Known rows, with every way that one mark hangs from another
tufenib{tedi{lilufon tison tope}}: 0.79; 0.38; -0.44; 0.46; 1.78; -0.01; 0.64; -0.94; -1.50; 2.64; -0.89; -2.22; 0.33; -0.36; 1.75; 2.36; -0.14; 7.09; 2.76; 0.61; -1.07
tedi{kirake tufenib}: -0.58; 1.10; 0.22; -2.08; -0.70; -0.41; 2.56; -0.08; -1.62; 2.07; 0.21; -2.20; 1.20; 0.00; 0.84; 0.71; 0.47; 2.44; 2.77; 2.42; -1.50
tope{tedi}: 1.10; 1.37; 0.48; -1.88; -0.72; -0.26; -0.03; -1.08; -1.40; 1.94; 0.23; -2.14; 0.39; -0.72; 0.35; 0.17; -0.42; 1.41; 2.13; 0.44; 0.44
tope{tedi{kirake tison tufenib}}: 1.34; 1.12; 1.09; -0.35; 0.55; 0.81; 2.88; -0.17; -1.62; 3.56; 0.51; -1.93; 2.35; -0.07; 1.59; 1.67; 0.61; 4.30; 2.69; 2.65; 0.51
mugul{buba{butu}}: -0.62; 1.00; -0.55; -2.24; -1.30; -0.56; 0.48; -1.27; -1.93; 1.11; 1.11; -3.03; -0.70; -0.79; 0.37; 1.08; -0.13; 0.01; 2.92; 0.35; -0.62
mugul{buba}: -0.60; 0.79; 0.12; -2.56; -1.88; -0.38; 0.33; -0.81; -1.75; 1.52; 0.41; -3.39; -0.88; -0.68; 0.44; 0.79; -0.55; -0.30; 2.46; 0.54; -1.59
tedi{tope}: 0.09; 0.88; -0.59; -1.83; 0.23; -0.63; -0.27; 0.09; -1.26; 1.53; -0.04; -1.99; 0.38; -0.51; 0.42; 0.52; -0.39; 2.71; 1.97; 0.87; -0.70
tufenib{tedi{kirake{buba} tison tope}}: 0.99; 0.88; 0.08; 1.61; 2.69; 1.18; 1.71; 0.25; -0.23; 2.31; -0.33; -0.47; 1.11; 0.25; 1.62; 3.31; -0.03; 7.04; 3.21; 1.98; -0.56
tedi{kirake lilufon tison tope tufenib}: 0.30; 0.27; -0.33; 0.13; 2.31; 0.39; 2.73; 0.51; -2.36; 3.44; 0.30; -1.72; 2.43; -0.11; 2.27; 3.44; 0.16; 7.75; 2.68; 3.01; -1.06
tufenib{tedi}: -0.08; 1.17; -0.02; -1.45; -0.85; -0.69; 0.50; -1.57; -0.94; 1.37; -0.99; -2.64; -0.75; -0.25; 0.41; -0.03; 0.08; 2.24; 2.78; 0.15; -1.37
tison{tedi{kirake}}: 1.86; 1.09; 0.54; -1.25; -0.84; 0.08; 0.90; -0.36; -0.95; 1.72; 0.24; -1.90; 1.13; 0.42; 0.63; 0.86; 0.59; 1.98; 2.73; 1.55; -0.46
kirake{buba{butu} tedi{tope tufenib}}: 0.59; 1.55; -0.87; 0.69; 3.06; 0.15; 2.03; 0.21; -0.93; 1.81; 2.10; -1.10; 2.00; 0.16; 1.22; 2.31; -0.24; 5.62; 3.09; 2.12; 0.17
kirake{buba tedi{tison tufenib}}: 0.53; 1.27; 0.36; 0.52; 2.73; 0.87; 1.90; -0.09; -0.39; 2.90; 1.08; -1.82; 1.26; 0.35; 1.59; 1.98; -0.20; 5.73; 2.62; 2.04; -1.35
tison{tedi{lilufon tope tufenib}}: 1.79; 0.23; -0.07; -0.77; 0.10; -0.23; 1.38; -0.35; -2.09; 2.52; 0.36; -2.76; 2.23; -0.13; 1.46; 1.80; -0.08; 4.74; 2.25; 1.92; 0.02
tope{tedi{kirake{buba} tison}}: 1.71; 1.42; 0.93; 0.37; 1.95; 1.50; 1.08; -0.19; -0.62; 2.76; 0.47; -0.36; 1.23; -0.19; 1.25; 2.70; -0.27; 4.94; 2.58; 1.95; 0.46
kirake{buba{butu mugul}}: 0.03; 1.49; -0.78; -3.19; 1.52; 0.13; -0.29; -2.29; -0.71; -0.06; 0.38; -0.25; -0.65; -0.10; 0.33; 1.06; -0.65; 2.63; 2.99; 0.87; 0.29
buba{butu mugul}: -0.13; 1.43; -1.11; -4.27; 0.08; -0.83; 0.06; -2.63; -1.50; 0.14; 0.16; -1.37; -0.49; -0.03; 0.31; -0.12; 0.30; 1.48; 3.11; 0.59; 0.45
tedi{kirake{buba} lilufon tison tope}: 0.78; 0.55; -0.41; 0.86; 3.71; 1.33; 0.74; 0.49; -1.09; 2.64; 0.40; 0.02; 1.07; -0.24; 1.82; 4.45; -0.94; 8.46; 2.49; 2.13; -1.21
tison{tedi}: 1.66; 0.91; 0.24; -1.86; -1.09; -0.33; -0.18; -0.85; -0.92; 1.57; 0.09; -2.51; 0.48; 0.00; 0.35; 0.06; 0.19; 1.28; 2.22; 0.69; -0.37
tufenib{tedi{kirake{buba{butu}} tope}}: 0.60; 1.34; -0.62; 0.89; 1.96; 0.46; 1.61; -0.26; -0.55; 1.26; 0.30; -0.18; 0.88; 0.05; 0.97; 2.69; -0.06; 5.61; 3.60; 1.58; 0.12
tison{tedi{lilufon}}: 1.61; 0.62; -0.01; -1.64; -0.67; -0.34; -0.37; -1.42; -1.56; 1.91; -0.04; -2.61; 0.32; -0.32; 0.67; 0.96; -0.24; 2.89; 2.15; 0.44; -0.88
tope{tedi{kirake lilufon tison tufenib}}: 1.31; 0.82; 0.63; -0.11; 0.97; 0.77; 2.81; -0.67; -2.35; 3.76; 0.41; -1.94; 2.05; -0.33; 2.09; 2.69; 0.12; 6.04; 2.56; 2.31; -0.02
tufenib{tedi{tison}}: 0.37; 0.90; 0.19; -0.47; 0.36; -0.02; 0.63; -1.37; -0.70; 2.23; -0.99; -2.62; -0.37; -0.09; 1.03; 0.67; 0.49; 3.93; 2.84; 0.32; -1.34
tison{tedi{kirake lilufon tope}}: 2.20; 0.63; -0.11; -0.20; 0.51; 0.12; 0.96; 0.07; -1.69; 2.15; 0.48; -1.41; 1.86; 0.09; 1.19; 2.51; -0.07; 5.12; 2.55; 1.83; -0.14

Rows
0.65; 1.16; -0.10; 0.66; 1.48; 0.62; 1.62; 0.14; -0.36; 1.43; -0.34; -0.48; 0.82; 0.05; 0.91; 2.50; -0.40; 5.29; 3.14; 1.76; -0.60 => tufenib{tedi{kirake{buba} tope}}
0.83; 0.70; -0.41; 0.64; 2.65; 0.06; 2.20; 0.17; -2.03; 3.60; 1.11; -2.72; 2.22; 0.12; 2.20; 2.47; 0.09; 7.61; 2.61; 2.01; -1.14 => kirake{tedi{lilufon tison tope tufenib}}
0.12; 0.80; -0.78; -0.99; 0.97; -0.27; 0.81; 0.11; -2.03; 1.92; 0.27; -1.19; 0.90; -0.39; 1.09; 2.50; -0.54; 5.46; 2.55; 1.65; -1.35 => tedi{kirake lilufon tope}
0.82; 0.58; -0.34; 1.09; 2.01; 0.49; 1.81; -0.43; -1.54; 2.87; -0.68; -1.58; 1.01; -0.03; 1.92; 3.20; 0.20; 7.80; 3.25; 1.57; -1.19 => tufenib{tedi{kirake lilufon tison tope}}
0.65; 0.44; -0.62; 0.04; 2.42; 0.41; 1.05; 0.29; -1.90; 2.90; 0.20; -1.09; 1.20; -0.21; 1.80; 3.29; -0.11; 7.35; 2.52; 1.92; -1.29 => tedi{kirake lilufon tison tope}
1.44; 0.42; 0.23; -1.60; -0.74; -0.32; 1.22; -1.21; -2.11; 2.35; 0.11; -3.11; 1.30; -0.19; 1.15; 1.03; 0.08; 3.39; 2.26; 1.40; -0.76 => tison{tedi{lilufon tufenib}}
-0.20; 0.89; -0.18; -1.15; 0.38; -0.20; 2.77; 0.86; -1.77; 2.28; 0.38; -1.89; 2.17; 0.07; 1.21; 1.49; 0.28; 4.00; 2.69; 2.92; -0.64 => tedi{kirake tope tufenib}
1.63; 0.75; 0.47; -0.41; 0.75; 0.82; 2.16; -0.49; -1.41; 2.25; 0.50; -1.34; 1.91; 0.07; 1.45; 2.88; -0.28; 5.12; 2.64; 2.54; -0.77 => tison{tedi{kirake{buba} lilufon tufenib}}
-0.07; 1.04; -0.36; -1.17; 0.55; -0.77; 1.93; -0.88; -2.08; 2.65; 0.92; -3.07; 0.92; -0.11; 1.32; 1.03; -0.14; 4.39; 2.49; 1.33; -1.99 => kirake{tedi{lilufon tufenib}}
0.46; 0.78; -0.01; 0.23; 1.11; 0.25; 1.69; -1.37; -1.44; 2.74; -0.82; -1.89; 0.09; 0.06; 1.60; 2.50; 0.23; 6.40; 3.13; 1.03; -1.90 => tufenib{tedi{kirake lilufon tison}}
1.86; 0.40; 0.07; -0.19; 0.44; 0.14; 2.48; 0.30; -2.11; 2.66; 0.51; -1.98; 2.88; 0.20; 1.70; 2.66; 0.28; 5.52; 2.70; 2.86; -0.16 => tison{tedi{kirake lilufon tope tufenib}}
0.25; 0.11; -0.52; -0.51; 1.99; 0.02; 1.38; -0.07; -2.24; 3.29; 0.08; -2.61; 1.57; -0.58; 2.02; 2.46; -0.18; 7.04; 2.11; 1.90; -1.07 => tedi{lilufon tison tope tufenib}
1.11; 0.90; -0.66; 0.61; 2.87; 0.10; 0.62; -0.02; -1.62; 3.19; 0.91; -2.10; 1.12; 0.03; 1.82; 2.49; -0.23; 7.16; 2.52; 0.96; -1.25 => kirake{tedi{lilufon tison tope}}
-0.29; 0.30; -0.20; -1.50; 0.95; -0.10; 1.36; -1.10; -2.21; 3.13; -0.25; -2.91; 0.62; -0.56; 1.60; 1.69; -0.05; 5.45; 2.14; 1.42; -1.88 => tedi{lilufon tison tufenib}
0.52; 1.13; -0.55; 0.58; 2.98; 0.36; 1.75; 0.18; -1.43; 2.43; 1.25; -1.45; 1.60; -0.16; 1.63; 2.96; -1.16; 7.08; 2.47; 2.04; -1.21 => kirake{buba tedi{lilufon tope tufenib}}
0.07; 0.98; -0.20; -0.74; -0.11; -0.31; 1.54; -1.40; -1.57; 1.85; -0.83; -1.89; -0.16; -0.23; 1.03; 1.64; -0.08; 4.67; 3.12; 0.81; -1.91 => tufenib{tedi{kirake lilufon}}
1.27; 1.00; 0.90; -0.93; 0.31; 0.41; 1.70; -0.68; -1.65; 3.34; 0.24; -2.73; 1.70; -0.43; 1.43; 0.88; 0.25; 3.55; 2.22; 1.65; 0.52 => tope{tedi{tison tufenib}}
0.82; 0.78; -0.13; 0.53; 3.16; 1.28; 0.91; 1.04; -0.34; 2.37; 0.45; 0.02; 1.27; 0.02; 1.46; 3.39; -0.33; 6.58; 2.64; 2.46; -0.64 => tedi{kirake{buba} tison tope}
0.63; 0.83; 0.08; 0.92; 2.27; 1.03; 1.46; -1.22; -0.82; 2.45; -0.63; -0.83; -0.02; -0.10; 1.68; 3.48; -0.33; 7.35; 3.26; 1.23; -1.88 => tufenib{tedi{kirake{buba} lilufon tison}}
0.21; 1.24; -0.73; 0.28; 1.52; 0.20; 1.43; -1.65; -1.18; 1.30; 0.05; -0.56; -0.20; -0.22; 1.00; 2.88; -0.34; 5.90; 3.46; 0.79; -1.18 => tufenib{tedi{kirake{buba{butu}} lilufon}}
1.25; 0.59; 0.52; -0.68; 0.85; 0.33; 1.60; -1.21; -2.36; 3.65; 0.19; -2.67; 1.50; -0.79; 1.74; 1.83; -0.20; 5.28; 2.10; 1.39; 0.02 => tope{tedi{lilufon tison tufenib}}
-0.35; 1.39; -0.35; -1.04; 1.14; 0.28; 2.47; -0.31; -1.15; 1.38; 0.99; -0.67; 1.19; -0.08; 0.75; 2.09; 0.06; 3.89; 3.06; 2.48; -0.61 => tedi{kirake{buba{butu}} tufenib}
0.19; 0.58; -0.18; -0.87; 1.44; 0.31; 0.93; -0.74; -1.76; 2.79; -0.07; -1.47; 0.28; -0.21; 1.38; 2.53; -0.07; 5.85; 2.48; 1.36; -2.11 => tedi{kirake lilufon tison}
0.03; 1.64; -0.56; -2.61; 1.64; 0.43; 1.03; -1.44; -0.77; 0.24; 0.64; 0.45; 0.07; 0.26; 0.55; 1.83; -0.30; 3.33; 3.41; 1.79; -0.01 => tedi{kirake{buba{butu mugul}}}
0.58; 0.31; -0.74; -0.68; 2.10; 0.00; -0.29; -0.29; -1.88; 2.67; -0.13; -1.93; 0.49; -0.66; 1.55; 2.44; -0.52; 6.61; 2.02; 0.90; -1.23 => tedi{lilufon tison tope}
-0.59; 0.70; -0.29; -1.80; -0.13; -0.37; 2.49; -0.67; -2.38; 2.38; 0.16; -2.21; 0.99; -0.38; 1.24; 1.77; -0.13; 4.34; 2.55; 2.14; -2.05 => tedi{kirake lilufon tufenib}
0.16; 0.40; -0.13; -0.76; 1.43; 0.05; 1.63; 0.50; -1.52; 2.98; 0.08; -2.55; 1.85; -0.12; 1.52; 1.36; 0.29; 5.12; 2.21; 2.17; -0.44 => tedi{tison tope tufenib}
1.94; 1.09; 0.56; -0.64; 0.34; 0.81; 0.73; -0.20; -0.23; 1.53; 0.51; -0.79; 0.97; 0.38; 0.61; 1.90; -0.11; 3.04; 2.66; 1.85; -0.46 => tison{tedi{kirake{buba}}}
0.62; 1.18; 0.46; 0.71; 1.85; 1.08; 1.54; -0.68; -0.15; 2.22; -0.62; -0.87; 0.20; 0.22; 1.26; 2.49; 0.11; 5.69; 3.25; 1.47; -1.35 => tufenib{tedi{kirake{buba} tison}}
0.73; 1.43; -0.18; -1.28; 2.76; 0.57; 2.19; -0.35; -0.86; 1.46; 1.05; -1.10; 1.75; 0.71; 1.58; 1.96; -0.68; 5.27; 3.09; 2.75; 0.15 => kirake{buba{mugul} tedi{tope tufenib}}
2.00; 0.50; -0.30; -0.80; 0.40; -0.21; -0.22; -0.53; -1.67; 2.05; 0.22; -2.20; 1.22; -0.26; 1.01; 1.71; -0.34; 4.36; 2.18; 0.85; -0.12 => tison{tedi{lilufon tope}}
0.34; 1.28; -0.27; -1.89; 2.20; 0.43; 1.96; -1.75; -1.51; 1.54; 0.78; -1.34; 0.59; 0.38; 1.61; 2.07; -0.97; 5.58; 2.95; 2.01; -1.22 => kirake{buba{mugul} tedi{lilufon tufenib}}
-0.30; 0.37; -0.70; -1.58; 0.57; -0.64; 1.31; -0.23; -2.46; 2.29; 0.04; -2.63; 1.20; -0.75; 1.24; 1.61; -0.52; 5.06; 2.00; 1.71; -1.07 => tedi{lilufon tope tufenib}
0.85; 0.92; 0.12; 0.88; 1.55; 0.34; 1.94; 0.12; -0.81; 2.57; -0.59; -1.44; 1.17; 0.26; 1.58; 2.27; 0.64; 6.08; 3.36; 1.73; -0.59 => tufenib{tedi{kirake tison tope}}
1.49; 1.19; 1.21; 0.40; 1.84; 1.51; 2.64; 0.00; -1.03; 3.29; 0.67; -0.94; 2.13; -0.04; 1.69; 2.75; -0.07; 5.32; 2.59; 2.85; 0.50 => tope{tedi{kirake{buba} tison tufenib}}
0.14; 1.30; -1.04; -2.33; 2.04; 0.46; 0.86; -2.07; -1.57; 0.48; 0.52; 0.42; -0.19; -0.12; 0.97; 2.89; -0.72; 5.26; 3.36; 1.61; -0.56 => tedi{kirake{buba{butu mugul}} lilufon}
0.56; 1.16; 0.28; -1.79; 2.40; 1.42; 1.07; -0.98; -0.40; 1.56; -0.10; 0.04; 0.19; 0.51; 1.32; 2.44; -0.22; 4.95; 3.08; 2.20; -0.78 => tedi{kirake{buba{mugul}} tison}
1.79; 1.06; 0.58; 0.49; 2.43; 1.44; 1.04; -0.70; -1.35; 3.03; 0.54; -0.32; 1.01; -0.54; 1.63; 3.60; -0.76; 6.64; 2.49; 1.58; -0.07 => tope{tedi{kirake{buba} lilufon tison}}
0.76; 0.69; -0.10; 0.40; 1.27; 0.04; 0.81; -0.46; -0.80; 2.42; -0.75; -2.30; 0.52; -0.03; 1.29; 1.43; 0.27; 5.31; 2.86; 0.88; -0.52 => tufenib{tedi{tison tope}}
0.76; 0.86; 0.32; -1.65; -0.36; -0.30; 1.36; -1.39; -2.52; 2.76; 0.23; -2.76; 1.15; -0.94; 1.16; 1.16; -0.57; 3.52; 2.09; 1.26; -0.05 => tope{tedi{lilufon tufenib}}
1.07; 1.19; -0.33; 0.42; 2.38; 0.01; 0.80; 0.50; -0.88; 2.80; 1.00; -2.10; 1.37; 0.33; 1.34; 1.52; 0.22; 5.47; 2.68; 1.28; -0.77 => kirake{tedi{tison tope}}
